Each row was made from one small tree. The marks that hang from a mark follow it in brackets, in the order of their numbers. Every link used is in the known rows. Write each row's tree.
Known rows:
j_652(j_844 j_995(j_602(j_445(j_621(j_378))))): [  8 -32  -8   7 -35 -40  -1   4   8  -4  26 -18  15 -13 -10  22  -8  12
  30  22  -1 -33  17  27 -34  -5  24  -7  -9   0   1 -11   0  -4  -5  -1
 -19  85   1  12 -18 -12  -1  12  -9   1  31 -12  13  22  20 -10  -9 -20
 -26  24  26]
j_995(j_602 j_652(j_844)): [-10 -36  -1   0 -14   5 -10  28  14 -20   3   5 -24  -3 -20 -13 -12  -3
  17 -12 -14  94   2  47   3  11  31  -1 -15  26 -11 -49  14  32  14   3
  10   7  17  18 -31  -3  -4   5 -11  10 -17   2  40  -8  24   5   0  -2
 -58  54  34]
j_984(j_445(j_621(j_976))): [-33 -14   7  14 -22  13  -1   6 -11  -9 -10  -4  16   4   3  12  -5   8
  -1 -20  25  24 -14  15 -22  18  22   8  12 -18  -1 -20   1 -57   6  -5
   5  -3  15   1  -4  14   6  12  -1  -9 -28  11  14 -19 -38  17  -8  10
   8 -13   3]
j_621(j_378(j_536) j_445(j_602(j_995)) j_976): [ -6  29   4   1  20  -2  -4 -20 -10   1   7  30 -10  -4   5  -9  22 -20
   2  25  -4 -41 -18 -19 -17  -4 -18 -11  16 -16  20  32  -8  41   5  -2
  38 -23 -10  48  16  54   5   0   4 -18   0   5 -32  25 -18 -20  -6 -36
  18   2 -26]
j_621(j_378(j_536) j_445(j_984) j_976): [-10  43   2  18  15  12 -13  10 -20   2 -29  38  -8   0   7  20  27  -5
 -21  -5  -1 -32 -16  -7 -14   3 -30 -19  15   2   6 -14 -14 -25 -16 -13
  -4 -76  -3  39  14  54  -4  -9  22  -6  -4  17  -7 -12 -32   5  15   8
 -21   4 -24]
j_984(j_445(j_602(j_995))): [ -8 -25  10 -16 -16   1   7 -17  14  -6  29 -10   7  18 -16 -30 -39 -24
  18 -30   1  53  -7   6  20   7  17  14   5  -8  19  26   9  23   4   6
  21  33   7   1  -2  32  23  11 -13 -10 -17  -8  41  33   0  -9 -14  -8
  31 -15  -7]
j_652(j_844 j_995(j_602(j_445(j_621(j_378(j_536)))))): [ 16 -13 -11  -5 -30 -39  -6  18   4  -8  15 -10   8 -24 -19  12  -1  -3
  16  39  -1 -56  22  25 -18 -19  26 -11  -2   7   9 -14  -7  13  -5  10
  -3  69  13  21   0   6  -9   6 -11  -4  18 -12  13  -1  14 -16  13 -20
 -49  30  15]
j_621(j_378 j_445(j_602) j_976): [-15  20  13  10  20  -2 -17 -15  -9  11   2  19   5  -8  14   6  14  -3
   6  -5   9  -9 -34 -11 -37  27 -20 -10  19 -19   8 -13  -3   2  13 -22
  19 -41 -14  40  -8  40   2   8   0 -17  11   6 -25  18 -30  12 -28 -18
  -5  -2  -6]
j_984(j_445(j_602(j_995(j_652(j_844))) j_621)): [-11 -45   2  -4 -25 -17  23  -4  21 -29   6 -38  -1  28 -28 -25 -52  10
  14  13  -1  28  20  -1 -14  10  46  14 -17  12   6  56   6  24  39   3
  23  70   8 -29 -15  18   7  10 -14  -8 -32 -11  30  16   1 -20  -5 -11
  -2   8  -4]
j_378(j_536 j_621(j_445(j_984) j_976)): [  2  40   0  17  16  25 -12  16 -22  16 -57  44 -22   3  12   4  49   3
 -18   4  -7 -28   0   6  24   3 -10   0   7   8   8 -12  -2 -19 -42   5
  11 -75  21  29  18  76 -16 -13   5  -4 -24  25  -6  -8 -35 -20  30  21
  12  -2 -35]
j_378(j_536 j_621(j_445(j_602(j_995(j_652))) j_976)): [ 13  21   2  -4  29  13  -3  -3  -4   1 -22  44 -29  -1   4 -41  36  -4
   6  41 -18 -31  14  -9  17  -1   5   4  -3  23  19  44   6  70   4  20
  53 -41  19  41  18  73  -5  -9  -7  -7 -38   5 -30   4 -20 -37  -1 -23
  23  17 -23]
j_378(j_536 j_621(j_976)): [-10  20   3 -10   8  17 -27  32 -20  25 -15  43 -15 -43  21  -5  37 -17
  -7  10  -1   9  -6  32  53   2  15   1  13  -7 -12 -21   3  -3 -25  15
  23 -76  28  50  14  38 -11   0   7   4 -34  17  -8 -40 -29  -5  20  -2
  17   4  -2]
j_976(j_621(j_378(j_536) j_445(j_602(j_995) j_984))): [ -1  17   2 -11  17   6   7 -19  -2  -3   3  -7 -14   9 -21  -5  -6 -20
   7 -12   1 -28   7 -29   9  21 -27  12  12  -3  39  62  -9  28 -14   1
  40  32 -25   6  15  39  -5  -1  -9 -16  -6 -16 -14  22   4 -36  19 -11
  -4 -39 -39]
j_621(j_378 j_445(j_984) j_976): [-16  21   5  26  13  -3  -9  -5 -14   9 -26  24   2   7  17  30  19   5
 -11 -21  -1 -19 -18  -6 -24  15 -32 -13  10  -4   0 -21  -7 -32 -10 -23
 -24 -61 -17  30  -7  33   0  -2  22  -2  19  23  -4   6 -27  12  -7  16
   5  -5  -9]
j_621(j_976): [-20   1   4   8  -6   4 -25  10  -6  12   2  22   1 -21  18   7  18   3
   5 -27   1  56 -27  29   5   9   2   3  15 -17 -17 -40  10 -17  -3 -12
  -8 -53  10  34 -15  -2   4   9  10   4  -6  18   7  -8 -14  14  -8  15
  20   6  16]
j_38(j_445(j_984)): [-15  -4   1 -13 -23  12 -19  11   8  -4   3  -6 -11   4   8   4 -13   7
 -22 -33 -13  81   1  15  36 -12 -11   6   1   0 -17 -45   7 -30 -22  17
 -38 -47  -6 -26  -5 -41  11 -10  -4   6   8   1  28  -2  14   5  -1  26
  -9 -12   3]
j_38(j_445(j_984) j_812): [ -2 -15   4  -2 -20  30  -6  27  -1 -10   8 -18  -8  14  13   8   4  17
 -19 -26 -12  99  -5   5  49  -8 -16   3   0   2 -25 -54  13 -34 -32  15
 -52 -62  21 -37   3 -16   9  -8  -6  14   0   4  32  -2  11  20 -14  42
 -13 -21  -6]
j_378(j_536 j_621(j_445(j_602(j_995)) j_976)): [  7  28   3   1  19  19  -3 -15 -12  10 -15  33 -21  -9  10 -24  44  -9
   7  31 -13 -34   4 -11  22  -2   2   8  10 -11  27  36   2  45 -19  24
  50 -23  19  46  19  70  -6  -4 -18 -10 -28   9 -26  23 -25 -39  12 -27
  54  -4 -42]
j_976(j_621(j_378(j_536) j_445(j_602(j_995)))): [-12   7   4 -20  16  11  -4 -12   2  -1  27 -11 -17 -21 -14 -11  -2 -28
  17  -8   0 -22  -3 -15  15  25 -15   6  25  -9  33  52  -4  44   0   6
  70  39 -11  29  10  57  -6   7 -16 -17 -17 -19 -22  23   2 -33   0 -30
 -12 -34 -33]
j_445(j_621(j_378(j_536) j_976)): [-28  22   0  -2  14  -1 -16  16 -20   8  -6  16   6 -38  15  21  11 -19
 -10   8  13 -48 -17  13  -6   2   8 -18  19 -22 -10 -25  -9 -23  11  -2
  11 -27  -2  12   7  -5  -8   6  15 -10 -17  10 -32 -49 -29  13   1 -14
 -14 -10   8]
j_602(j_445(j_621(j_378 j_976) j_984) j_995(j_652)): [ 24  -4 -10  16   4 -27  28 -31   7   8  -9   8   5  13   5  19  -6  22
   3  10   1 -44  10 -28 -36  -3 -23 -10 -16  23 -12  44  -1  16  24 -15
 -17  14 -14 -15  -9 -23   1  -5  37  26  26   1 -17 -10   8   2  -5  12
  49  29  14]
j_602(j_445 j_995): [ 19 -19  -1  -8 -20 -17   3 -29  20  15  39   2   3 -27   3  -6  -9   2
  12 -29 -17  38   0  21  30 -12  -1  13   7  -3  -5  10  18  26 -12   8
   1  40  12  31  -2  -2  -2   0  -2  20  11   4  38  35  37 -12 -14  11
  66  13   4]
j_445(j_621(j_378)): [-40 -12   5 -11  11 -11 -14   4  -2  12  17 -16   8 -30  11  18 -20 -12
  -4 -33   1 -26 -11  17   9   9  12 -11  17 -19 -16 -41  -1 -29   4  -7
  -5   4 -13  -9 -11 -25  -6   9   5  -7 -10   4  -5 -24  -7  19 -19 -11
 -17 -25  19]
j_995(j_602(j_445(j_621 j_984)) j_652(j_844)): [ 41 -31 -11  20 -17  -8  23   7  21 -17 -17 -19   1  22 -27   2 -17  29
   8   2  -5  33  23   7 -44   5  24   5 -31  34  -1  -2   7   6  13 -12
 -15  72   4 -32 -28 -40 -14  -5 -10  21  14 -13  25  -2  35   6  11  22
 -29  56  18]
j_995(j_602(j_445) j_652(j_844)): [ 31 -36  -4  -2 -21  -6  -3  13  25 -13  12   6 -12 -12 -24 -10  -7  10
  20  -9  -8  86   6  32 -15  15  20   2 -17  35 -11 -24  19  37   9  -3
   9  36  24  40 -25  -4 -12   0 -11  24   7  -8  36  18  43   9  -4   7
 -42  73  31]
j_812(j_38(j_445(j_602))): [-17 -20  14 -19  -4  13 -22   9  19   2  32 -29   3 -12  12 -30 -16 -17
 -10 -24  11  81 -13  16  53  -1   0  24   0 -28 -15 -31   3   3   0  13
 -16 -22  -6 -10   8 -61  25   2 -24 -12  -8   2  22  35  20  21 -12  12
  -4 -38  17]

Which tree is each row?
[  7 -12  -5   6  17   5   5  -3  -2  -4   5  12  14  -9  -4   9  10  18
  14   5  21 -11  -4  -4 -51  14   0 -15  -6  19  -7 -22   0  12  32 -13
  12  16   2  11 -22 -32  -4   5  11  14  25 -12 -27 -21   8  33 -21 -16
 -38  53  43] -> j_995(j_602(j_445(j_621(j_378 j_976))) j_652)
[ -9  -2   1   5   3   3  13 -32   0   6   8 -11   9  17   7 -11   2  17
  20  13   6  -2  -9 -10 -28 -11  17  16   2 -31  10  36   6  13  16  -6
   7  42 -13 -19 -11 -21   8  11 -13 -10  -8  -1 -25   3  -4 -13  -9 -25
  61 -18   3] -> j_445(j_602(j_995) j_621(j_976))
[ -2 -12   9  -8  -9  17 -10   7  16   6  10 -32   8  16   5 -25 -19 -16
 -22 -24   9  66  -3  -5  52  -9 -15  24 -13 -15 -15 -18  -2 -11  -6   7
 -44 -33 -19 -37   9 -79  26  -6 -14 -10   1   2  32  35  20  17   6  31
  -6 -50  14] -> j_812(j_38(j_445(j_602 j_984)))
[-16  20   4   7  23  -5   4 -14 -13  13 -15  -4  25  19  13  14  -7   9
  -1   0  19 -38 -14 -22 -42   9  -6  -7  -1 -17  -6   4 -12 -39  19 -27
 -14 -12 -34 -34 -10 -30   6  10  10  -8  16  -4 -36 -17 -24  19  -2  -9
   0 -24  11] -> j_445(j_602 j_621(j_378 j_976) j_984)
[ 33 -22  -9   4  -7 -19  25 -25  27   4  -6 -13   6  25  -9  -9 -22  23
  -8 -13 -17  -2  25 -11  -6 -15   0  13 -22  29  -1  42  14  17  12  -4
 -18  49  -7 -41 -14 -31  -5  -8  10  23   7  -2  21   2  36 -12  -2  29
  45  13   4] -> j_602(j_445(j_621 j_984) j_995(j_652))
[ 21  34   0  12  20  23   9 -14 -15  11 -40  30 -21  28   6 -23  37   3
   6  32 -12 -40  12 -25  13  -9 -10  14  -5   1  26  49  -4  31 -30  11
  24 -25   5  23  21  64  -7 -10  -7  -8 -19  11 -18  23 -22 -45  25  -4
  61  -8 -45] -> j_378(j_536 j_621(j_445(j_602(j_995) j_984) j_976))
[  3  14   7 -18  23  11  -3 -13   0   5  -1  18 -20 -13   3 -37  19 -19
   8  15 -20 -33  16   6  51  -1  10   8   7   3  28  37   4  50 -24  31
  51   0  12  32  24  60 -10  -3 -25 -13 -31   1  -8  30  -7 -44   6 -30
  29 -18 -43] -> j_378(j_536 j_621(j_445(j_602(j_995))))
[ 12  19  -4  -7   7 -16   3   3  -1   7  -9  -5  17 -21  -1  14 -13 -10
 -21  -9   1 -61   6  -1   6  -4  -5 -14  10   6  -4  -2 -11 -30  -4  -2
 -10  16  -6 -13  16 -22 -20  -8  12   7  10  -3   0 -17   9  13  13  11
  -6  -1  -3] -> j_602(j_445(j_621(j_378(j_536)) j_984))
[-14   9   0 -14  -3  19  -4  37 -15 -18   7 -25  -2   1  10  15   3  -6
 -35  11  -7  -5   6 -12  49 -16 -11 -17   4  -4 -25 -36  -8 -46 -20  25
 -39 -45   9 -59  26 -22   2 -11  -1  -2  -5  -2  -7 -34  -7  25   5  14
 -45 -25 -18] -> j_38(j_445(j_621(j_378(j_536)) j_984) j_812)
[-33   5   2 -31   9   8 -31  33  -7   9  19   5 -10 -61  -4  13  -7 -39
   4 -37  10  11 -19  25  52  29  -4   4  30 -10  -6 -16  -2  -5  -5   7
  38 -12   7  35   6  16 -17  11   5  -3 -26  -9  -3 -35   4   2   7  -2
 -40 -27   6] -> j_976(j_621(j_378(j_536)))
[ -3 -22  -2   0   4 -30  27 -10  16  -4  -3 -25 -10  35 -18  -4 -49   4
   3  19 -16 -22  19 -21 -16   3  16  -6 -26  13  -6  51  -2  28  34 -12
  -8  52 -28 -49 -19 -26   2   3  11   3  -4  -9   4   4  13 -22   7 -14
  -1   2   7] -> j_445(j_602(j_995(j_652(j_844))) j_621(j_378) j_984)
[-10  22   4 -20  25  -2   1   5  -5   4 -11 -15  12   6  -8 -12 -25 -18
 -18  -2   7 -53   0 -15   6  -3   4  -8   2  -2  11   0 -15 -26   7  -7
   2   0 -23 -34  11 -14  -4   1  -4 -17  -5  -4 -22 -24  -8   9  16 -14
 -34 -39  -8] -> j_445(j_602 j_621(j_378(j_536)) j_984)
[  0   5   0   8   4 -16  -4 -12  -7  18  13   6  21 -33  20  33   6  11
   6  -3  18 -39 -17   8 -30  11  -7 -11  11 -18 -17 -18  -3 -31  11 -20
  -3   7  -2  21  -3 -16 -15   4  13  10  22   1 -30  -6  -9  20 -15  -2
  27  14  20] -> j_602(j_445(j_621(j_378 j_976)))
[-11  20  -2   7   4  26  -3  35 -26 -10 -11  -7   1   4  17  30  30   9
 -32  32   8   7  -4 -17  21 -16 -22 -19   7 -11 -26 -34 -11 -56 -14  13
 -42 -67  12 -40  24 -13   4 -11  12   0   1   4 -27 -42 -23  31   7  17
 -38 -13 -17] -> j_38(j_445(j_621(j_378(j_536) j_976) j_984) j_812)
[ 29 -30  -7   8 -50 -30 -12  11  20  -4  22  -1   5 -11 -17   4   4  14
  30   6 -13  47  12  44 -12 -15  25  11  -6  11   5 -21  15  16 -22   4
 -24  56  21  44 -25   9   4   8 -16  11  29  -3  51  39  33 -18   0  12
 -12  44  24] -> j_652(j_844 j_995(j_602(j_445)))
[ 16  15  -3  17   4 -13   9 -16 -12  18  -9   3  29  -5  15  36   3  20
  -6  -7  16 -46  -8 -14 -31   7 -21  -9   1  -5 -16   0  -5 -46   9 -26
 -27   2 -18  -6  -5 -26  -7  -2  22  14  32   3 -19  -1  -4  19  -1  17
  34   3  13] -> j_602(j_445(j_621(j_378 j_976) j_984))
[  3 -19   1  -2 -12  24  26  -9   4 -17  18 -52   3  51   3 -11  -7  28
  -5  16 -11  51  19 -33  27 -25  -3  17 -10 -11  -1  18  10  -9 -13  21
 -41  34  -8 -90   2 -41  16  -4 -25  -2   3 -11  -4  17  17   3 -14  10
  27 -45 -23] -> j_38(j_445(j_602(j_995) j_621 j_984) j_812)
[ -3  14   5 -21   5  21   5  26 -12 -17   3 -34   7  19   4   0  -4  -8
 -34  26   0   1   7 -27  31 -15  -9 -14   2  -4  -1 -17  -9 -32  -6  23
 -18 -31   0 -68  28 -27   7  -8 -18 -12   2 -14 -25 -24  -4  21  -2  -1
 -66 -36 -19] -> j_38(j_445(j_602 j_621(j_378(j_536)) j_984) j_812)
[ 17 -11  -5   4   8   7  18 -18   1  -5   2 -16  20   9  -8  13 -12   4
   6 -25  14 -28   5  -8 -26   1  -4  -9  -4   7   7 -22  -4 -19  -4 -12
 -21  51 -16 -26 -12 -42  -4  -1  -2   8  38 -15  -1   6  20  27  -4  -3
 -12  20  17] -> j_995(j_602(j_445(j_621(j_378) j_984)))
[ 16  30  -5   6   8  -7   3  -3 -16  12 -21  15  17 -16   9  26  11   1
 -15  11  15 -67  -8 -15 -29 -10 -13 -16   6  -3  -7   6 -12 -40   1 -12
 -15 -19  -6   2  14 -14 -13  -4  23  11  17   3 -29 -21  -9  16  15  14
  13  12   1] -> j_602(j_445(j_621(j_378(j_536) j_976) j_984))
[-22  11   5 -10   3   4  15 -13 -17 -12   5  -5  11   5  -7  -7 -16 -28
   9  27  27 -51  -5 -23 -10   3  14  -7   9 -20  19  52 -16   2  20   6
  36  18   0  -2  18  27  17  11   5 -22 -19  -9 -24 -15 -36  -4   2 -37
  14 -11 -11] -> j_984(j_445(j_602(j_995) j_621(j_378(j_536) j_976)))
[ -9 -37  -4  -1 -21 -26  -5   7  24   0  15   3 -35  -6 -10  -6 -21  -6
   9  -7 -33  70   9  31  21   2  21   6 -11  13 -22  12  19  50  14   4
   2  17  14  16 -20  11  -2   2   7  20 -29   7  48   8  23 -25  -3   6
  23  29  15] -> j_602(j_995(j_652(j_844)))
[ 21   5  -9  -2  17   9   3  11  -5  -9  -3  20   6 -23  -9  -1  19  -4
   3  32  20 -33  -2  -1 -42   3   5 -21  -7  26   2 -15  -8  21  26   3
  28  -4  13  20   1 -12  -9  -2   9  10   9 -15 -38 -42   2  29  -4 -17
 -57  54  26] -> j_995(j_602(j_445(j_621(j_378(j_536) j_976))) j_652)
[ 26 -34 -10  11 -46 -27   0   2  18  -9  12 -25  10  -7 -14   9  -2  30
  30  21  -6   2  22  35 -39 -14  38  11 -14   5  10 -13  11  -7  -9   7
 -17  92  14   3 -24 -15  -2  12 -31   0  25  -6  32  24  22 -25   0   0
  -5  21  16] -> j_652(j_844 j_995(j_602(j_445(j_621))))
[-13 -18   5  -2 -20  16 -17  18  13   8  10 -27  -8   4  14  -4  -9 -12
 -29 -38   1  74   0  14  68  -3 -12  21  -6 -14 -31 -42   1 -23 -23   9
 -54 -51  -7 -24   5 -63  20  -9   2  -3  -4  13  50  20  20  22   8  49
  13 -40  13] -> j_812(j_38(j_445(j_984)))
[ 14  -8   0 -12   8  -8  12 -17  23   2   0   1  -8  45 -16 -43 -30  -2
  -1 -18 -19  39   8  -8  12  -7   3  14 -24  30   6  34  13  41  12  -5
  -3  -5 -12 -24 -17 -18  11  -3   4   8  -5  -3  26   5  25 -14  -5  13
  20  -2  11] -> j_445(j_602(j_995(j_652)) j_984)
[  9  15   2  17  22  -8  11 -32   3   1 -14  24  -9  44  -2  -7   1   8
   2   7  -8 -17  -2 -39 -41  12 -36  -8 -12  25   7  41  -2  38  26 -20
   2 -32 -27  10 -10  33  16  -5  22   2  14   2 -20  18 -11 -11 -16  -2
  13  11  -9] -> j_621(j_378 j_445(j_602(j_995(j_652)) j_984) j_976)
[ 24  17  -8  12  11  19  14  -3 -16  -2 -21  12  18  10  -7  15  23   3
  -1  14  21 -50  -4 -17 -40 -10 -10 -16  -3   3  10  -6 -15 -15  -1  -6
  -7  13  -4  -5   5 -24  -4  -4   9   5  31 -10 -24 -25  -1  28  16  -1
 -12  30   6] -> j_995(j_602(j_445(j_621(j_378(j_536) j_976) j_984)))
